What can hang from each mark:
z869: z35 z321 z846
z283: z35 z86 z321
z321: z355
z355: z321
z35: z355 z869
z86: z283 z719
z670: z283 z610
z630: z610
z610: z630 z670

Every row comes from one small tree of marks. Brackets hold a mark, then the marks that hang from it, in the order of their numbers. Every link used is in the known rows. Which tree was each row made from?
In the rows, 128 means zero.
Known rows:
{z630 z610}: [128 107 144 120 110 135 123 131 121 163 173 119 147 139 113  87 151 102
 168  69 115 150  88 168 142]
{z610 z630 {z670 z283}}: [ 90  69 155 143  50 161 126 154 157 121 193 124 149 134 144  82 131 118
 120  94 118 111  65  89 155]
{z869 z846}: [122 108 167 111  67 144 121 133 139 157 170 155 145 147 131 129 147 110
 131  78 139 123 112 171 166]
{z610 {z670 z283}}: [ 94  74 151 135  66 145 140 150 123 130 194 126 154 152 144  94 136 104
 124  98 112 122  68 117 152]
{z283 z321}: [125  83 124 118  96 111 143 133 111 138 167 144 141 125  92 115 128 110
 146  93 116 155  96 173 145]
{z86 {z283 z321}}: [135  80 124 103 123  94 140 129 109 159 157 140 137 106  93 100 129 111
 148  92 107 148  76 172 135]
{z35 z869}: [110 106 125 111 103 151 132 159 145 143 175 138 130 139 128 130 126  97
 155  76 117 116 107 154 144]
{z35 {z355 z321} z869}: [137 111 135 125 117 163 132 176 161 114 172 142 128 146  98 123 144  94
 122  78  87  84 127 148 170]
{z283 z86 z321}: [122  68 123 127 100  99 151 122  94 131 172 151 136 124  52 101 142 101
 140  85 126 160  85 178 133]
{z283 {z35 {z869 z321 z846}} z86}: [140 122 157 104  85 186 127 133 152 145 178 204 146 127  79 112 146  97
 117  42 141  74 139 155 146]
{z610 z630 z670}: [102  88 143 124  51 150 126 149 165 104 188 123 134 119 142  95 135 122
 150  93 123 114  86 118 141]
{z283 z35 {z86 z719} z321}: [116  70 127 115 128 100 158 119 103  96 157 185 141 101  33  90 139  95
 142  89 118 157 109 158  92]
{z283 {z321 z355}}: [131  92 118 131 100  97 142 124 112 140 173 145 148 147 106 109 134 133
 152 120 101 179 100 166 142]
{z35 {z869 z321 z846}}: [140 141 168  96  80 186 126 146 163 163 179 172 134 132 127 141 134 120
 131  45 140  81 130 160 183]
{z86 z283}: [128  93 141 105 109 114 127 140 130 167 155 133 139 118 123 106 148 110
 164  82 113 141  85 168 137]
{z321 z355}: [129 102 134 131  83 119 126 135 132 145 170 139 151 158 134 114 153 133
 165 110 108 166 103 162 142]
{z670 z283 z610}: [ 86  78 158 134  74 132 119 107 102 171 159 124 165 149 141 107 152 110
 131  95 119 128  89 137 160]
{z283 {z35 z355 z869} z321}: [123  81  91 107 143 159 134 139 149 108 173 179 137 140  91 102 111  76
 118  84  70 105 122 143 134]
{z86 {z283 z35 z321}}: [135  76 115  99 118 111 132 126 115 145 149 168 154  98  81  87 133  97
 141  91  97 139 100 160 109]
{z283 z35 z86 z321}: [122  64 115 126 100 111 143 117  99 119 161 177 150 117  37  84 142  87
 133  87 120 149 107 165 108]
{z35 z355}: [131  88 126 120 109 144 121 135 142 131 169 142 128 151 124 111 150  99
 147  78  90 130 100 163 162]
{z86 {z283 {z35 z869} z321} z719}: [118  93 114  83 166 114 153 148 141 123 153 177 138  89  81  99 105  91
 143  91  91 115 102 134  95]
{z610 z630}: [119  88 145 126  62 147 123 147 163 133 167 130 133 115 119 105 142 125
 158  79 130 132 102 141 148]
{z283 {z35 z869} {z321 z355}}: [122  97  91 120 117 133 140 138 137 121 175 173 157 146 103 103 114 109
 139 117  87 140 123 135 115]
{z869 z35}: [126  91 135 133  79 131 130 129 118 148 161 137 141 128 144 135 137 120
 155  99 128 149  84 179 149]
{z630 {z610 {z670 {z283 z86 z321}}}}: [101  56 141 144 116 118 150 117  82 137 211 128 152 149  68  42 134  89
 109  84 102 144  33 123 136]
{z610 z670}: [105  94 136 118  65 134 137 149 130 113 185 127 138 133 140 108 140 110
 148  96 115 127  82 152 138]

Write each row's tree:
[133  93 120 103 150  80 143 122 127 125 148 176 155 105  90  82 129 123
 153 126  83 164 102 147  93] : {z86 {z283 z35 {z321 z355}} z719}
[114  73 136 119 128  82 162 124 100 114 166 158 123 108  47 105 139 106
 150  89 126 167  85 172 120] : {z283 {z86 z719} z321}
[148 125 127 105 125 187 126 148 165 142 180 160 118 138 121 126 134 107
 147  45  88  90 120 156 177] : {z35 z355 {z869 z321}}
[120  81 132 133 135  71 160 119 104 112 171 161 133 131  63 100 141 127
 152 119 107 189  85 159 115] : {z283 {z86 z719} {z321 z355}}
[100  94 125 112 131 140 150 148 144 102 164 176 134 119  71  99 135  80
 151  79 115 116 117 137  94] : {z283 {z35 z869} {z86 z719}}
[145  68 102  99 148 121 125 120 128 128 153 177 141 115  84  79 135  88
 124  86  65 125  97 155 126] : {z86 {z283 {z35 z355} z321}}
[ 83  70 166 139  56 148 107 110 134 157 161 117 158 132 144  96 150 122
 127  91 127 118  89 107 160] : {z670 z283 {z610 z630}}
[ 87  76 148 131  75 145 112 104 106 155 150 149 184 145 129  90 156  96
 125  92 115 119 112 123 135] : {z670 {z283 z35} z610}
[132  88 128  97 160 127 123 131 153 119 143 172 133 108 108  86 149  90
 147  82  70 119 107 145 107] : {z86 {z283 {z35 z355}} z719}
[111  83 138 117 112 121 142 133 123 103 155 172 142 110  63  94 154  91
 157  83 126 143 116 154  94] : {z283 z35 {z86 z719}}
[133  93 130 106 153  66 149 128 120 141 153 150 140 112 100 100 130 140
 162 125  90 176  78 155 116] : {z86 {z283 {z321 z355}} z719}
[166 135 170 128  60 149 120 104 135 173 171 176 152 147 159 142 150 162
 132  94 132 133 108 179 186] : {z869 z35 {z321 z355} z846}
[103  84 154 138  95 149 131 138 118 148 198 112 161 155 136  63 140  96
 131  82  99 130  51 115 151] : {z630 {z610 {z670 z283}}}
[ 79  57 166 150  60 133 115 102 119 153 167 124 154 133 101  75 163 115
 119  86 135 123  77 113 149] : {z670 {z283 z86} {z610 z630}}
[137  76 113  92 175 109 136 122 136 113 145 183 133 101  77  84 132  90
 132  90  66 132  99 149 108] : {z86 {z283 {z35 z355} z321} z719}
[142  90 120 114 126  81 136 124 114 160 162 142 150 131 108  93 136 137
 152 120  87 173  77 163 131] : {z86 {z283 {z321 z355}}}
[100  56 150 138 127  95 162 127  93 129 172 156 139 125  48  92 134 104
 123  90 124 168  69 140 128] : {z670 {z283 {z86 z719} z321}}
[ 98  82 128 129  98 177 130 160 150 141 174 163 165 151 117 104 125  81
 123  80 105 108 113 108 133] : {z670 {z283 {z35 z869}}}
[140 121 166 114  99 172 123 166 172 123 171 162 135 160 108 130 141  92
  91  73 103  62 136 149 191] : {z35 {z355 z321} {z869 z846}}
[163 140 175 113  64 153 117 122 148 169 173 176 154 148 134 127 159 153
 140  78 130 129 124 168 181] : {z869 {z321 z355} z846}
[149 150 162 107  86 171 123 138 166 168 185 176 143 155 143 138 138 142
 132  77 120 101 130 150 181] : {z35 {z869 {z321 z355} z846}}
[139 127 129 100  97 188 127 152 157 139 167 181 147 113 106 120 134 104
 153  52 116  93 146 146 138] : {z283 {z35 {z869 z321}}}
[ 97  67 155 149 100 136 138 127 103 143 202 117 156 159  96  47 152  88
 126  77 109 134  39 120 136] : {z630 {z610 {z670 {z283 z86}}}}
[151 136 155  98 109 200 117 139 175 153 184 178 122 149 128 137 135 108
 113  40 103  67 125 158 195] : {z35 z355 {z869 z321 z846}}
[ 96  66 165 139 112 115 152 139 112 137 168 146 139 136  75  97 153 101
 136  81 127 157  75 134 130] : {z670 {z283 {z86 z719}}}
[ 84  66 153 139  55 163 102 105 141 144 154 144 176 124 126  77 149 111
 120  90 118 108 112  95 137] : {z670 {z283 z35} {z610 z630}}
[157 130 178 118  61 168 121 111 131 173 168 174 143 122 144 149 144 140
 127  63 152 114 107 186 189] : {z869 z35 z321 z846}
[125  63 111 120 154 113 149 114 118  84 162 191 128 118  40  82 142  81
 126  86  86 138 106 159 105] : {z283 {z35 z355} {z86 z719} z321}
[113 107 128  85 153 135 137 157 160 128 150 166 139  97 111 102 120  91
 155  82  95 105 111 131  94] : {z86 {z283 {z35 z869}} z719}
[157 108 172 139  76 154 122 132 139 133 160 163 141 148 126 138 150 112
  90  91 115  94 110 176 194] : {z869 {z35 {z355 z321}} z846}
[113  73 132 134 119 180 115 126 136 121 193 145 167 166 126  40 143  71
 109  80  58 103  72 102 136] : {z630 {z610 {z670 {z283 {z35 z355}}}}}
[ 86  55 147 138 113  98 173 133  95  99 191 153 137 127  69  81 127 102
 114 107 113 147  48 122 125] : {z610 {z670 {z283 {z86 z719} z321}}}
[140  96 150 127  89 157 115 107 139 149 171 165 135 157 160 139 139 114
 107  87 110 113  88 177 181] : {z869 {z35 z355} z846}
[145 140 133 115 102 161 133 151 157 156 180 154 140 142 132 127 137 141
 165  80 105 126 120 149 163] : {z35 {z869 {z321 z355}}}
[129  68 114 128 112 148 120 122 130 109 165 175 136 146  73  81 164  73
 133  72  90 125 111 159 122] : {z283 {z35 z355} z86}
[ 93  40 141 151  68 130 148 130 124 107 200 138 140 125  76  62 126 111
 102  97 120 128  48  99 142] : {z610 z630 {z670 {z283 z86 z321}}}
[142  84 106 112 124  96 131 121 121 145 155 168 165 122  97  80 137 120
 145 118  83 161 100 152 106] : {z86 {z283 z35 {z321 z355}}}
